Each row comes from the steps of one path. Every step used is in the known rows, and no mark comes twice. Write the path behind each row, first mark first.
Known rows:
bisoku > zino > vilig: [-15 -11  21 -11  -5  13   8 -36  -5  49  10  13   4  -8  10 -15  23   9
 -10   6  34   3  24 -18 -12  20  17  -9 -10]
tizope > pasog > bisoku > zino > nage > suposu: [ 35 -20  14 -16 -26 -23  24  17  17  28  -8  32  36  22 -10 -20  30  19
  10  20  56 -12 -11  -5  16 -14  19  34  15]
kisip > pasog > tizope: [ 12  13  -2 -23   7   2  30  45   8   8  16   7  13  26  10  48  14  -7
  41  10   5  13   5   3  12  -4 -21 -15  43]
vilig > pasog: [ 15 -24 -14  -8  -8 -25  26 -13   2 -28  17   1   1  -7  -5  12  20  -2
   6  10   2 -13 -20 -16  -4   6  25 -16 -15]
tizope > pasog > vilig > zino: [ 26   9  22 -27  -9 -13   9  -4   7 -34  33  28  10   2 -17  16  28  -4
   2  -1  16   7  25  -3  14 -11   7 -28 -27]
vilig > pasog > bisoku > zino > nage: [ 15 -24  17 -30 -28 -14  39 -24  35  -1  18  19  10  -1  12  -8  40  -6
   6  12  60 -16  -8 -32 -12  33  38  11 -17]
vilig > pasog > tizope: [ 17 -14 -14 -20  -5 -10  19  -1   7 -26  18  13 -11   6   7  37  28   3
  29  12  11  -4  -4 -32   9 -13  21 -15   3]
bisoku > zino > vilig > pasog > zeked: [-16 -28  36 -15   1 -15  28 -28   7  26  10  29   0  -4  13   8  44   2
  -2  16  45 -17   3 -17 -15  35  43 -24 -13]
kisip > pasog > bisoku > zino > nage: [ 12   2  28 -35 -17  -3  47  25  37  30  17  10  36  20  16   7  30 -14
  18  12  54   1  -2   0  -9  45  -6  11  25]
bisoku > zino > tizope: [-26  15  13 -32  -6  -1  20 -10  -9  42  28   1  18   3  -2 -11  33   5
 -28  18  25   6  17  -6   1   5   3 -30   0]
kofel > zino > vilig: [-14 -27  27  -8 -23   2   1 -32   7   9  -3  20 -20 -20   3   2  27   7
 -16 -17  47   4  29   8 -12   2  24 -39 -27]
pasog > bisoku > zino > vilig: [ -1   1  25 -29 -30  22  14 -40  38  29  -4  19  -3   2  44 -18  39  15
   1   5  55   2  20 -24  -3  26  30  10 -10]
zino > tizope > pasog > bisoku: [ 32  24   0 -44 -43 -19  27  26  20   9   9  12   8  30  10  -3  40  42
  -1  13  37  -6  -9  -2  26 -44  19 -28  14]
bisoku > pasog > vilig > zino > tizope: [-20  13  28 -49  -8 -14  36 -16  -6  -9  48  15   4 -37 -47  18  47 -17
  21   7   1  11  32 -25 -11  10 -13 -59 -40]
nage > zino > bisoku > pasog > zeked: [-22  -5 -18  -9  15   9  31   2   7  10 -16  15  42   1  -6  39  29 -18
   5  30  18   3  11  -4   9  30 -28  -2   7]
nage > zino > vilig > pasog > bisoku: [-18 -14 -31 -28 -40  -2  12 -40  27 -10  -2  19  -5   5 -19  49  58  22
  16  -3  15 -12   4 -49   6   6  24 -10 -33]
nage > suposu: [-26 -33 -13  18  -3 -29  -9  19 -14   9 -18  12  16  -2 -41   1   5  12
  11   4 -23 -20 -20  -4   0 -16  -5  16   1]
kofel > pasog: [ 31 -17  12   8   9  -2  33 -12 -10 -29  15 -14   5   3  10   9   4  11
   9  -1  30   5   5  11 -23   8   4  -1   6]
nage > zino: [-22  12 -34  -6   2  16  -5 -14  -6  -6  -3   0  15  10 -33  45  18  -3
  -9   1 -19  11  19 -12  18   0 -20   7 -12]
tizope > pasog > bisoku: [ 63  18  -1 -25 -23  -1  26  13  29 -13  -7  12   6  26  36  -7  23  20
  10  12  40   2 -10   8  31 -25  24  13  16]
vilig > zino > bisoku > pasog > zeked: [-21 -41  22 -13   3 -17  25  -2   6 -11   5  24  27 -21  16  -1  34 -12
  11  22  24 -10   2   2  -3  45 -29 -31 -20]
kisip > pasog > vilig: [ -3  26  25 -24   8  -7  34  27  20  -3  25   7  20   8 -13  36   9 -34
  20   1   0   7  14   3 -16  25  -2 -20  17]
bisoku > pasog: [ 25   3   1 -10  15   2  39  -6 -16   5   9  -9   5 -26 -11   1  10 -12
  26  19   3  15   1  -3  -1   6  -9  -4  -1]
pasog > bisoku > zino > nage > suposu: [-19 -27  23 -11 -26 -12   6   1  30  33 -13  27  27   5 -10 -21  26   4
   9   4  43 -18  -1 -21  -9  19   8  42  -1]
nage > pasog: [  5  -2 -10  -2 -22 -14  24 -16  13 -26   8 -10   3   2 -15  22  15 -29
   1  30 -14  13  -9  -2  -1   0  22  17  -6]
tizope > pasog > vilig > zino > nage: [ 17  -7  36 -23 -18 -23   3  10   9 -15  33  40  15   1 -45  12  17  -4
  12 -10  31  -5  21 -11  -1  -9   8 -25 -25]
nage > zino > tizope > pasog: [ -3  25 -38 -33 -20 -10  14  12 -17  10  15   7  27  29 -50  49  42  30
 -15  13   1  11  10  -7  35 -46 -13 -33  -1]
bisoku > zino: [ -2   6  14 -11  13  14  15 -22  -3  23  14   0  15  -3  17 -17  15 -12
 -21  18  21  13  18   1   2  21   2   8  -3]
bisoku > zino > nage > pasog > tizope: [ -4 -13  21 -18 -13   1  24 -12  12  23  24  15  18   6 -18  20  22 -31
  10  32  38  17  23 -24  -7  11  14  27   7]
vilig > pasog > zeked: [  0 -21  16  -6  11 -35  27  12  12 -24   2  20  -7   1   5  26  23 -10
  11  11  12 -26 -26   3  -7  20  30 -16  -4]

Which path is each row?
[-25 -44  11 -18 -42 -24  -4  -3  10 -24  29  27  -2  -2 -49  39  30 -17
  29   7   5   5   9 -30  -1   1 -11  -5 -30] -> vilig > zino > nage > pasog > tizope
[-22 -17 -35 -23 -23   3   3 -28   3  -3   7  25  -9   9 -34  73  49  20
  29  -4   5  -2  20 -55  14 -17  13 -24 -18] -> nage > zino > vilig > pasog > tizope
[-38 -16  46 -19 -18 -15 -15  -9  19 -13  33  37   3 -17 -53  13  14 -19
  11 -27  14 -11  33 -31 -27  24  -6 -21 -45] -> pasog > vilig > zino > nage
[-25   2  18 -23 -27 -18  17 -36  28 -55  35  12  -2 -15 -37  38  37 -49
   4  14 -21  17  21 -18  -9  22  18  -9 -48] -> nage > pasog > vilig > zino
[ 12   9  27  -8  33  -7  39  19  -7   9  -5  11  -1 -17  -2  13  14 -22
  30  22   7   2  -3  18  -5  22  -7  -5   9] -> bisoku > pasog > zeked
[-40  10  20 -42 -43 -32  19 -26  24 -41  47  13   1  -9 -54  41  53 -34
  -3  16 -18   8  20 -24  -9   4  17 -37 -45] -> nage > pasog > vilig > zino > tizope
[ -4 -35  -3 -23  -9   2  19 -11   3 -14  17  19  25 -19  18   8  38  -5
  28  22  22   5  18 -26  11  17 -34 -32 -15] -> vilig > zino > bisoku > pasog > tizope
[  5 -12  41 -13   4  -4  27 -31   6 -60  43   8   2 -14  -9  27  25  -6
  11 -16  25   9  36  -5 -30  29   0 -25 -36] -> kofel > pasog > vilig > zino
[ -1 -16  18  -3  19  -9  39  13  12  17 -18  16  32  -9  31  -5  13 -18
  16  31  38 -12  -7   8  -9  37  -6  -8  21] -> zino > bisoku > pasog > zeked
[ 63  22  11 -34 -12  11  35  -7  25   7   3  11  20  22  49 -17  35   9
  -7  26  57  16   6   7  32  -5  25  18  12] -> tizope > pasog > bisoku > zino
[-31   3  34 -22  -6  -2  -9 -20  16 -32  31  26  -5 -20 -24  18  26 -24
   1 -17  -5   2  34 -19  -9  24  -3 -26 -44] -> pasog > vilig > zino
[ 22  18  -6 -30 -24 -26  20  30 -14  17  19   8  12  21 -17   2  22  35
  -7  15  19  -5  -7   6  19 -49   9 -44  14] -> zino > tizope > pasog
[ 10  41  30 -44  -4  -7  34  -5   0  32  39  17  26  12  -9  -1  39   3
 -27  24  43  13  32  -6   7 -11  21 -35   2] -> bisoku > zino > tizope > pasog > vilig
[ 30  14  15 -49 -40 -10  33   5  23 -10  11  17  -1  12  17  -2  56  23
 -30   4  70  10  15  24  23 -36  28 -46  -6] -> kofel > zino > tizope > pasog > bisoku
[-28 -10  23 -29 -10 -18  31  12  30 -15  31  21  45   2  -1  26  30 -30
  10   4  12  -6  16  -4 -12  50 -21 -43  -6] -> kisip > pasog > vilig > zino > bisoku
[ 26 -12  -9 -24 -29 -16  31 -15  37 -39   6   7  -5   1  27   6  39   3
  13   7  25 -16 -23 -23   2  12  35   1 -16] -> vilig > pasog > bisoku
[  1 -23  11 -27  -9   3  23 -38   3  27  22  23  -5  -3  16  15  45  11
  14  17  45   0  21 -44  -1   8  35 -22  -9] -> bisoku > zino > vilig > pasog > tizope
[ -7 -31  11  -3 -10   2  12 -20  24  -9 -10  14  26  -9  38 -15  22 -15
 -39   4  63   2  20  21  -4  21   8 -24  -7] -> kofel > zino > bisoku
[ 30  10  -2 -21  17  18  34   4 -10   6  10   4  -5 -16   4  25  16  -9
  48  21  11  25  16 -16  10 -15 -12  -3  17] -> bisoku > pasog > tizope
[ -6  22   8 -47 -46  -5  47 -32  42  -2  20  -4  11   9  15   7  61 -19
 -14  43  24  18   3 -14   6  11  32  10  -8] -> nage > pasog > bisoku > zino > tizope
[-53  13  32 -41 -24 -17  -5 -12  13 -16  44  26  -2 -14 -40  20  40  -3
  -6 -15  -4  -5  33 -26 -12   5  -6 -58 -44] -> pasog > vilig > zino > tizope
[  8   3   1 -52 -34 -16  47 -26  30  -5  27   8  10   2  24  -2  64   8
 -11  24  45  -9  -7 -27   1  17  38 -22 -16] -> vilig > pasog > bisoku > zino > tizope
[  4  24  30 -34   6 -16  33  21  -7  43  19  20  23  23  10   0  41  13
 -26  33  45  -1   9  22  16 -10  11 -33  20] -> bisoku > zino > tizope > pasog > zeked
[-37  15  27 -49 -19 -30  31  25  14  -7  54  17  21   2 -40  43  44 -17
  13  -5  -6  -4  20  -6 -14  23 -19 -69 -13] -> kisip > pasog > vilig > zino > tizope
[  9 -37  20 -28 -44 -10  25 -47  38 -23   2  26 -26 -18  24   5  59  11
  -5 -12  68  -9   9 -12  -8  12  55 -38 -39] -> kofel > zino > vilig > pasog > bisoku
[ 21  -7  17 -22 -17 -16  13  -4  21 -25  22  34  35   5   7   1  28  -3
  -5   9  37  -2  21  -8  13   2   9 -33 -16] -> tizope > pasog > vilig > zino > bisoku
[-22 -16  44  -7  -4 -16  27  -3  17  26  11  20  20   7 -19  13  18 -41
  -6  34  38   0   3   5 -20  38  18  26   0] -> bisoku > zino > nage > pasog > zeked
[ 17 -21   9 -21   2  14  37 -16  15  -4   0  16  20 -21  40   5  34 -20
   0  20  69  21  33   6   4   7  -1 -27   8] -> kofel > zino > bisoku > pasog > tizope
[ 10  35 -35 -46 -35  -4  19  10  11   3   6  12  20  34 -24  40  55  35
  -8  10  16   6  10 -14  40 -40  -4 -20   1] -> nage > zino > tizope > pasog > bisoku
[ 42   1  30 -20   0  20  53 -36  23 -20  14  -8  12   8  57  -7  33   7
   1  11  69  16  20   6 -15  33  15  21   3] -> kofel > pasog > bisoku > zino
[-12 -43  39 -15 -13 -24  21 -23  18 -12   0  35 -26 -17   9  21  44   0
  -8  -7  60 -16   6   9 -17  18  49 -52 -32] -> kofel > zino > vilig > pasog > zeked
[ 43  30  19 -19   3  -5  19   7  12 -12  16  22  12  12  -6  10   8  -4
   5   6  24   6  18   0  10 -21  28  -8   6] -> tizope > pasog > vilig
[  7 -29   5 -22 -46 -19  19 -30  34  -5   1  21 -22  -2  16   6  45  26
  25  -5  38 -26 -14 -41 -13   7  50 -19 -23] -> zino > vilig > pasog > bisoku
[-23  -2  18 -29 -23 -11  12  -6   2   2  15   9  -5  -9 -10   5  37   7
 -37  -4  38   8  22  19   1 -14   7 -55 -18] -> kofel > zino > tizope
[ 10  17  17 -29 -12  24  21 -27  38  10   0   5   8   7  53 -20  34  -5
 -10  12  43  10  16  -9   7  29  14  25  -2] -> pasog > bisoku > zino
[ -2 -38  -1  -9 -29 -27  13 -27   2   0   9  16 -17 -11 -15  10  27  20
  19  -3  18 -25 -13 -35 -16   2  40 -34 -22] -> zino > vilig > pasog
[ 22   6  37  -3  15   4  35 -21   8 -36  26   0   3  -2   1  22   6 -10
  11 -10  35   8  30  -2 -35  18  15  -7  -4] -> kofel > pasog > vilig
[-28 -50  13  -9 -44 -37   0 -12   7 -27  30  15   3 -10 -60  21  24 -20
  11   7  -6  -3  -2 -17 -13  15  -5  -7 -44] -> vilig > zino > nage > pasog
[ -2 -27  13 -15 -13 -10  26 -48  -1  23  22  14   1 -13   4  -3  40   7
  -5  17  42  -7   7 -33 -14  25  39 -23 -24] -> bisoku > zino > vilig > pasog
[-10 -13  41 -29  -1 -11  25 -16   1  -7  38  26   8 -41 -59  13  21 -34
  37  -5  14   5  30 -29 -26  27 -14 -23 -42] -> bisoku > pasog > vilig > zino > nage
